Each row was made from one walk, in order. Every step used is in the known rows, and no mark comes twice. Write each row's walk.
(in the rows, 128 means zero)
Known rows:
e, p, h, y: 138  113  94  136  141  150  115  155  105  127  120  143  122  119  155  105  151  107  127  116  127  138  153  127  95  111  115  112  123  151  116  136  105  144  106  141  119  122  127  137  98  121  133  122  157  127  158  129  107  118  141
h, e, c, j: 121  140  85  167  144  160  119  146  116  137  122  134  130  114  138  108  125  97  126  120  127  142  146  117  91  126  134  134  128  148  117  122  120  125  106  120  134  122  140  140  155  163  126  109  160  135  144  139  111  121  136
h, e, p: 173  123  86  132  137  144  112  139  123  130  123  138  123  117  145  108  131  117  131  106  140  149  154  132  92  108  120  116  135  144  117  117  115  119  106  130  138  126  133  141  155  134  120  122  163  130  126  141  117  117  141
g, e, y: 131  138  91  137  145  143  132  176  94  118  124  139  131  116  142  108  125  123  125  130  131  139  139  127  98  118  138  106  124  136  139  115  122  124  111  165  100  121  138  133  87  136  142  144  169  129  121  148  128  134  140
p, h: 127  122  110  133  163  161  115  167  107  118  118  137  142  114  153  110  135  126  131  110  120  139  140  129  107  123  120  116  117  151  136  121  112  150  113  140  125  121  131  132  103  134  152  142  160  129  132  132  108  128  136
j, c, e, z, h, y: 108  124  87  130  136  169  140  108  93  137  125  138  125  119  147  103  140  111  128  139  118  129  162  101  103  124  108  111  147  143  124  140  118  139  106  148  151  134  129  144  117  137  132  123  156  121  151  133  105  97  139
c, n: 115  130  116  135  144  144  105  123  119  138  120  137  116  126  144  110  127  125  133  120  107  138  139  128  97  123  113  121  122  158  126  109  125  133  112  124  149  129  141  150  128  156  163  118  156  138  106  140  116  131  135
a, e, h: 120  123  99  121  150  160  126  145  104  120  117  146  150  118  138  110  130  119  132  109  117  143  143  125  107  125  121  123  127  138  135  131  113  138  103  151  149  142  125  138  118  141  157  144  159  135  126  135  132  123  145
j, c, g, e, y, h: 127  124  108  150  141  165  125  156  98  121  122  136  133  134  138  98  121  127  129  133  124  133  149  125  92  133  131  100  132  133  130  119  121  121  109  166  104  112  141  142  49  150  139  136  160  131  133  139  122  135  137
a, e, g, c, j: 107  114  98  157  149  141  125  157  96  132  115  132  136  120  135  102  130  95  128  128  128  144  141  124  93  129  137  141  131  147  121  130  125  140  101  138  161  122  130  135  100  167  132  114  153  134  122  148  137  125  136
a, e: 129  120  106  137  155  153  130  150  103  121  114  145  141  120  139  108  128  121  133  113  119  149  147  119  99  119  126  132  134  148  149  103  117  128  114  136  175  130  131  134  109  136  142  146  162  140  115  157  136  127  139
j, c, n, g: 164  140  107  121  143  153  100  130  119  132  116  133  125  127  136  106  112  122  125  125  116  135  137  130  91  131  111  131  145  154  114  130  122  144  132  139  137  131  130  139  94  152  146  112  167  133  126  126  110  149  134
g, c, n, e, a: 137  138  96  153  143  137  96  184  113  124  130  135  126  126  155  104  136  127  120  131  132  126  138  140  96  115  118  121  122  159  103  126  120  131  117  151  101  113  134  132  119  143  140  120  158  128  115  139  116  116  137
a, e, z, h: 119  121  91  124  151  165  142  125  88  123  125  136  152  118  134  109  148  128  132  128  120  143  155  105  98  117  114  117  133  141  141  101  123  139  110  157  167  141  125  131  112  134  153  141  153  130  116  148  121  107  143
h, y: 124  132  105  135  144  151  127  146  101  135  123  143  120  120  151  104  147  108  133  121  114  144  158  113  97  117  113  111  130  151  122  122  117  135  110  124  137  134  138  139  116  133  132  126  166  132  144  143  111  127  139
n, e: 157  156  110  133  160  151  109  175  116  122  124  133  138  116  154  109  120  134  134  114  122  137  143  126  99  112  126  115  126  152  134  112  120  127  123  149  122  124  133  126  139  146  127  143  166  127  109  146  112  143  136
j, c: 154  122  106  138  158  171  121  119  114  125  115  138  127  109  145  106  116  129  144  116  122  137  147  124  101  132  122  113  144  147  132  117  123  126  118  143  137  129  135  144  123  138  132  136  177  129  132  138  124  129  133
e, p, h, z: 162  107  95  115  152  157  102  153  110  123  127  136  135  114  147  115  147  112  126  114  131  133  148  132  97  117  108  141  120  142  112  134  114  138  103  127  119  122  132  124  106  123  143  123  157  121  143  133  121  86  140
z, h, y: 117  136  91  137  143  157  134  121  96  136  125  134  127  117  157  103  152  119  139  124  117  144  161  97  102  115  117  107  133  144  131  110  119  143  107  138  143  139  133  142  126  131  134  121  153  130  137  140  109  103  138
n, e, y: 150  156  95  132  151  147  107  184  107  120  128  138  129  110  148  113  129  115  120  124  123  138  139  134  101  115  139  105  123  145  130  105  120  122  118  157  96  122  134  126  104  135  125  135  170  122  118  141  118  143  138
g, e: 133  134  107  140  153  147  139  164  99  120  122  136  139  123  147  103  117  143  138  123  132  139  145  118  96  116  128  116  127  139  145  122  122  130  114  158  126  123  138  133  117  147  149  154  166  135  111  155  124  131  139
y, h, e, z: 144  129  107  117  141  160  129  166  101  126  133  138  140  131  128  108  138  112  121  120  115  140  163  121  87  129  93  109  139  143  122  114  121  124  101  124  136  128  141  132  109  155  142  135  165  125  129  141  99  141  146
c, g, e: 116  127  114  143  152  146  134  137  97  125  118  138  142  126  147  95  108  142  129  132  141  135  148  123  94  118  137  119  119  141  125  133  122  132  118  150  134  118  143  138  104  136  155  143  158  139  126  153  123  122  138
j, c, e, h, z: 128  119  96  105  144  171  114  121  112  132  125  138  135  116  145  113  121  108  124  122  118  120  147  121  113  134  105  143  141  134  117  166  117  131  100  128  138  131  135  139  126  147  149  125  160  117  140  125  126  81  138
c, e, a: 108  119  93  139  142  157  112  162  103  133  128  145  129  130  147  109  145  118  113  130  128  134  141  128  107  112  119  125  134  161  109  151  116  134  117  141  135  116  137  145  122  144  149  140  164  134  122  137  118  106  134
z, h: 124  137  95  135  156  164  129  119  101  130  124  128  142  114  154  108  143  138  146  118  118  147  151  103  107  114  124  109  129  142  141  96  124  140  112  149  145  141  132  140  138  138  145  134  153  135  108  141  119  101  135
z, h, e: 137  147  87  137  146  153  133  130  114  130  126  126  138  110  153  106  128  128  138  112  132  147  160  100  107  124  120  115  142  137  145  91  121  131  105  125  149  127  137  141  163  138  131  123  151  129  117  143  104  98  137
j, c, g, e, y: 125  126  93  146  145  150  129  138  96  121  119  140  129  115  141  100  110  125  121  139  141  131  141  131  98  127  148  107  126  135  124  125  123  124  115  165  102  115  140  139  75  126  140  134  167  128  141  144  128  124  138
n, g, e: 162  146  103  126  148  145  132  180  94  118  121  132  147  130  140  102  113  137  127  125  135  140  141  121  88  117  123  127  134  139  134  139  119  140  128  160  122  126  132  124  91  147  146  149  169  137  117  144  116  146  139
e, y, h: 131  131  110  137  144  164  113  179  99  125  127  137  130  132  139  109  149  115  130  119  104  146  149  125  99  125  120  97  128  141  131  104  121  123  106  149  109  127  141  139  65  157  137  136  163  131  119  138  119  144  137
g, c, n: 109  126  115  151  142  135  110  145  114  136  117  135  115  123  153  103  118  123  137  127  110  135  140  133  99  127  110  124  121  151  121  121  125  133  105  126  142  126  140  143  116  163  146  109  151  134  106  143  128  117  134
j, c, g, e, h, z: 140  118  98  114  148  162  122  116  103  125  125  137  145  117  141  104  116  122  127  129  135  119  150  119  100  134  117  138  130  127  109  155  122  133  101  140  117  129  138  133  110  130  159  124  158  121  150  133  129  84  143
g, c, j: 106  125  106  168  152  146  131  163  103  137  118  133  130  120  156  102  129  107  138  125  112  140  144  120  96  125  136  130  121  150  122  136  124  131  102  135  145  128  135  137  124  173  135  123  157  136  119  142  135  123  132
y, h, z: 147  124  115  118  150  168  111  162  105  129  132  132  136  131  143  111  147  113  132  117  110  137  159  114  95  127  100  134  132  139  123  117  124  125  102  116  132  130  144  129  95  152  145  126  160  127  121  144  121  105  137
y, h, e: 144  139  108  138  142  157  125  167  118  128  127  131  134  129  145  105  128  119  134  105  119  147  162  113  98  132  109  113  142  141  139  102  118  123  101  116  141  117  144  141  127  159  128  129  157  131  117  143  102  133  138
j, c, g: 128  115  117  142  157  165  114  85  112  133  112  140  130  114  144  97  110  126  132  128  130  134  150  128  100  129  133  117  132  152  107  128  124  132  122  133  144  124  142  148  111  125  139  123  164  135  149  137  123  119  132
e, c: 136  138  94  148  152  171  105  149  108  126  119  141  133  108  136  109  127  117  131  120  123  145  142  132  96  116  115  119  123  144  112  114  119  125  118  130  110  133  140  131  130  138  119  122  170  136  142  142  117  125  137
g, e, a: 135  125  89  146  147  148  125  179  94  118  130  141  138  128  144  104  142  136  122  130  145  135  143  126  93  111  126  115  126  149  117  129  122  134  117  163  103  117  137  135  109  131  156  150  169  135  124  148  123  115  140
h, e, c, g: 122  136  99  149  146  159  105  115  113  133  118  140  136  112  137  98  111  113  119  126  140  141  152  129  96  124  127  125  123  144  96  120  119  128  117  109  126  121  148  140  132  125  120  102  156  135  160  140  107  109  136

Which walk is each row?
135  132  86  138  145  139  118  153  100  126  120  123  137  106  141  99  125  113  133  124  144  146  151  124  104  131  115  121  142  133  121  108  126  142  98  127  131  123  135  131  113  146  109  103  149  124  120  145  119  100  138 -> z, h, e, g, c
120  124  105  138  148  155  125  166  101  126  121  141  127  118  156  105  147  109  128  118  118  137  153  118  102  122  113  112  122  151  127  130  110  150  108  132  124  122  132  135  98  127  141  129  158  127  155  132  102  122  139 -> p, h, y
105  129  108  137  138  167  114  180  101  132  126  138  127  137  143  109  136  112  122  125  102  139  146  124  106  125  120  107  134  143  135  127  117  122  106  148  128  117  140  145  70  169  135  136  158  130  114  135  119  136  134 -> c, e, y, h
142  141  110  144  140  163  102  165  116  124  126  131  123  131  143  108  124  121  130  124  108  130  143  130  95  134  121  99  136  143  133  103  120  118  110  163  104  112  135  142  70  163  132  124  160  123  116  132  112  147  136 -> j, c, n, e, y, h
125  127  90  134  147  149  125  166  97  120  119  147  132  113  134  112  135  105  121  122  121  148  141  128  101  119  138  118  129  142  143  98  118  124  111  146  135  127  132  133  82  129  139  138  167  133  124  150  137  130  140 -> a, e, y
161  108  92  119  150  154  113  158  105  119  127  134  139  117  149  111  136  120  125  119  141  127  147  129  94  114  113  142  121  136  120  138  113  135  103  141  114  116  131  122  101  125  148  129  156  120  140  138  124  86  141 -> g, e, p, h, z
145  100  94  137  153  155  113  162  109  115  114  142  141  118  146  111  136  122  129  108  135  144  140  138  98  111  126  125  121  149  134  124  104  141  110  157  141  117  119  131  97  125  142  140  155  132  135  135  125  115  141 -> a, e, p, h
111  127  106  127  148  153  126  134  98  123  120  141  150  124  143  100  115  135  129  124  133  132  143  126  103  125  128  112  115  133  118  153  117  141  107  161  117  133  136  141  117  141  166  140  155  134  133  132  122  120  144 -> c, g, e, h
147  132  84  141  142  148  116  167  110  125  132  140  132  121  144  107  147  116  117  118  141  142  152  124  98  118  118  119  136  154  111  115  120  130  111  124  115  117  140  138  140  128  138  129  166  131  133  142  108  110  140 -> h, e, a
147  145  105  131  140  139  123  169  103  124  120  132  137  135  140  102  108  136  124  130  129  135  137  125  85  120  120  131  131  143  133  133  122  142  126  155  127  123  134  132  92  157  158  134  161  138  111  141  113  145  139 -> c, n, g, e
129  109  92  142  138  146  112  146  112  135  116  141  119  122  155  104  122  119  131  122  130  140  143  142  103  103  120  126  131  146  114  162  111  120  108  148  149  123  129  141  126  156  114  127  156  131  115  139  136  103  134 -> g, c, e, p
132  114  93  154  147  154  123  136  96  121  124  142  137  126  143  96  128  136  120  140  154  127  146  128  92  119  134  117  130  150  102  141  122  134  121  162  106  111  138  141  98  121  154  139  166  135  144  143  123  105  138 -> j, c, g, e, a
92  124  109  147  145  151  127  165  106  135  115  138  127  122  159  102  109  119  130  128  115  133  142  127  116  120  116  131  135  147  132  162  115  127  108  132  158  118  137  140  121  168  121  134  155  130  109  143  129  110  130 -> g, c, e
176  128  95  138  142  146  91  124  131  129  120  135  114  119  148  108  117  131  136  117  135  131  141  145  88  108  124  115  130  152  115  121  117  118  118  165  129  119  125  142  140  143  127  117  161  125  118  135  121  127  138 -> j, c, n, e, p
123  129  94  120  153  167  133  122  91  129  129  132  145  117  140  110  152  132  134  128  118  142  154  108  99  115  109  108  128  142  128  106  126  140  110  153  144  145  131  133  127  137  153  137  157  128  117  141  113  109  141 -> e, z, h
110  121  101  112  147  154  100  131  102  134  120  134  130  120  124  110  128  107  116  126  131  143  138  132  105  121  117  128  144  151  117  133  123  143  115  131  157  120  137  145  107  155  135  120  160  128  115  140  112  125  136 -> c, e, g
109  120  100  154  150  142  117  156  97  136  118  128  131  119  139  103  134  98  130  128  126  142  141  126  93  128  135  131  126  149  112  131  128  140  102  135  143  125  135  137  106  170  132  111  156  133  121  141  132  126  135 -> e, g, c, j
154  138  103  118  150  146  83  123  118  126  121  126  126  115  123  108  116  119  123  124  137  133  136  140  93  130  121  121  142  152  115  105  128  141  119  147  127  115  132  139  111  147  132  104  161  120  117  138  106  141  138 -> j, c, n, e, g
130  122  110  141  146  155  108  100  125  136  115  136  111  119  143  107  113  129  140  122  111  130  140  128  98  134  115  120  137  155  127  114  126  130  113  135  149  125  138  155  124  152  156  113  163  132  119  135  118  126  133 -> j, c, n
150  110  97  133  155  157  104  160  112  120  118  139  135  116  150  111  141  125  132  107  133  141  140  140  99  110  120  114  115  150  121  130  108  142  110  154  118  121  125  133  105  128  142  136  159  129  135  127  117  120  139 -> e, p, h
109  122  89  124  148  176  136  104  97  133  125  133  139  116  142  108  130  131  131  135  119  130  151  107  108  122  111  114  144  142  132  132  123  136  111  159  158  134  128  143  127  147  145  137  156  123  123  134  114  100  136 -> j, c, e, z, h
146  106  90  135  140  162  110  112  120  135  115  142  115  120  146  108  116  122  133  120  132  135  142  138  102  110  123  123  143  149  118  155  112  119  115  156  154  122  127  150  136  148  121  132  166  129  127  132  130  109  133 -> j, c, e, p
136  125  94  137  148  139  111  176  102  120  118  127  138  107  139  101  120  107  127  119  144  142  147  136  103  134  112  126  135  137  117  121  119  145  98  124  119  112  135  127  95  142  111  106  153  122  131  140  115  113  139 -> p, h, e, g, c
113  141  76  169  143  164  125  133  112  138  124  128  135  112  143  106  128  104  130  123  128  142  149  106  93  126  136  132  129  143  123  113  122  129  104  129  137  124  136  141  162  159  127  106  152  133  141  137  110  105  135 -> z, h, e, c, j
93  125  102  129  142  158  120  158  106  132  117  141  138  119  156  105  115  117  130  121  113  130  139  131  119  127  112  123  128  137  121  176  111  137  98  147  138  133  130  143  127  166  139  135  154  127  122  124  128  107  138 -> g, c, e, h
147  147  83  147  144  164  110  151  116  127  122  137  133  105  138  107  118  110  128  115  133  145  150  127  97  124  113  123  133  139  116  109  117  121  110  114  114  123  143  133  151  136  109  111  165  131  147  142  105  116  138 -> h, e, c
142  145  85  132  140  145  121  168  111  126  127  138  124  108  142  111  130  103  118  120  128  146  149  125  104  125  131  109  133  140  132  98  120  120  104  126  111  120  142  137  117  133  126  122  167  124  129  142  113  127  140 -> h, e, y
145  118  106  116  159  161  111  162  107  123  127  133  141  113  150  115  141  113  125  115  121  131  148  122  104  127  109  143  122  143  123  126  117  142  105  117  124  122  136  123  103  127  151  126  158  121  138  136  116  93  138 -> p, h, z
119  124  89  141  138  151  110  187  97  130  125  141  133  131  150  102  135  113  109  137  131  131  139  133  104  115  114  135  138  155  98  168  114  140  121  142  121  116  132  133  96  149  130  132  162  132  124  132  123  108  133 -> n, g, c, e, a
152  148  88  127  141  144  125  191  91  117  125  137  136  122  135  107  123  118  115  133  134  141  136  129  91  118  136  115  130  135  130  125  121  132  121  167  92  124  133  125  65  137  140  140  172  129  126  141  123  148  140 -> n, g, e, y
156  141  100  101  152  158  105  157  112  124  132  135  145  113  149  115  132  116  126  117  121  126  148  122  103  124  109  136  125  134  115  139  119  133  102  132  111  135  134  123  134  139  145  128  160  116  130  133  120  99  143 -> n, e, h, z
103  118  91  151  142  151  116  176  99  131  125  143  127  126  155  103  138  116  116  134  131  131  141  132  110  114  117  127  133  155  107  159  116  132  112  141  128  113  136  140  111  150  133  134  160  131  122  138  128  96  133 -> g, c, e, a
148  134  96  101  138  149  111  148  106  127  129  133  142  127  138  111  124  117  120  126  124  124  143  121  94  130  104  147  129  130  114  153  121  142  105  137  114  134  134  128  105  147  167  119  155  123  131  129  120  101  145 -> c, n, g, e, h, z
98  131  92  143  139  147  122  178  99  132  119  141  120  114  153  107  122  104  118  134  118  135  137  133  115  123  130  118  130  141  128  144  117  121  105  144  125  118  137  138  90  154  120  128  159  126  118  139  133  117  132 -> g, c, e, y
118  129  99  151  150  162  103  126  113  128  117  138  140  110  142  99  110  112  115  125  143  137  149  131  100  128  127  126  119  145  99  126  113  138  116  114  118  112  144  136  119  120  124  105  152  132  166  133  100  106  137 -> p, h, e, c, g
155  142  94  140  153  151  102  182  108  119  133  139  137  122  150  109  146  130  119  123  135  134  142  131  95  108  123  114  127  159  109  119  119  132  123  155  98  118  132  128  128  129  138  141  169  128  121  141  113  124  139 -> n, e, a
134  146  113  140  140  155  100  183  110  126  129  133  127  136  143  109  133  120  125  122  105  134  143  130  95  127  121  101  126  145  133  102  119  121  109  157  103  114  138  138  74  165  139  125  156  127  109  136  110  150  138 -> c, n, e, y, h
123  119  95  149  147  146  122  155  93  123  128  142  140  131  144  98  138  135  116  139  149  131  146  129  92  111  133  118  121  152  103  137  122  136  120  157  107  114  141  138  100  124  160  141  163  138  135  146  122  109  140 -> c, g, e, a
147  138  103  134  153  138  102  178  100  120  119  128  137  109  142  101  120  117  131  126  138  139  141  139  99  124  119  120  130  141  114  121  125  137  109  143  114  120  133  122  97  148  105  116  160  123  115  147  124  128  138 -> n, e, g, c
111  120  105  138  149  171  123  117  117  136  113  140  122  118  150  106  104  124  132  124  117  129  142  123  114  128  123  126  151  151  136  153  116  126  117  142  164  117  135  152  132  157  131  139  166  129  123  135  121  116  129 -> j, c, e
126  148  106  130  144  144  102  158  119  126  122  134  136  118  155  107  113  128  135  119  115  126  136  135  105  128  114  115  118  140  119  142  116  136  102  158  109  131  127  135  134  161  145  122  151  123  115  124  117  125  142 -> g, c, n, e, h
118  133  99  122  139  154  124  142  100  132  124  145  128  119  148  105  146  104  131  118  112  138  154  117  103  123  109  106  127  143  116  143  113  143  101  135  123  143  133  142  121  135  144  126  162  128  152  127  112  121  144 -> e, h, y
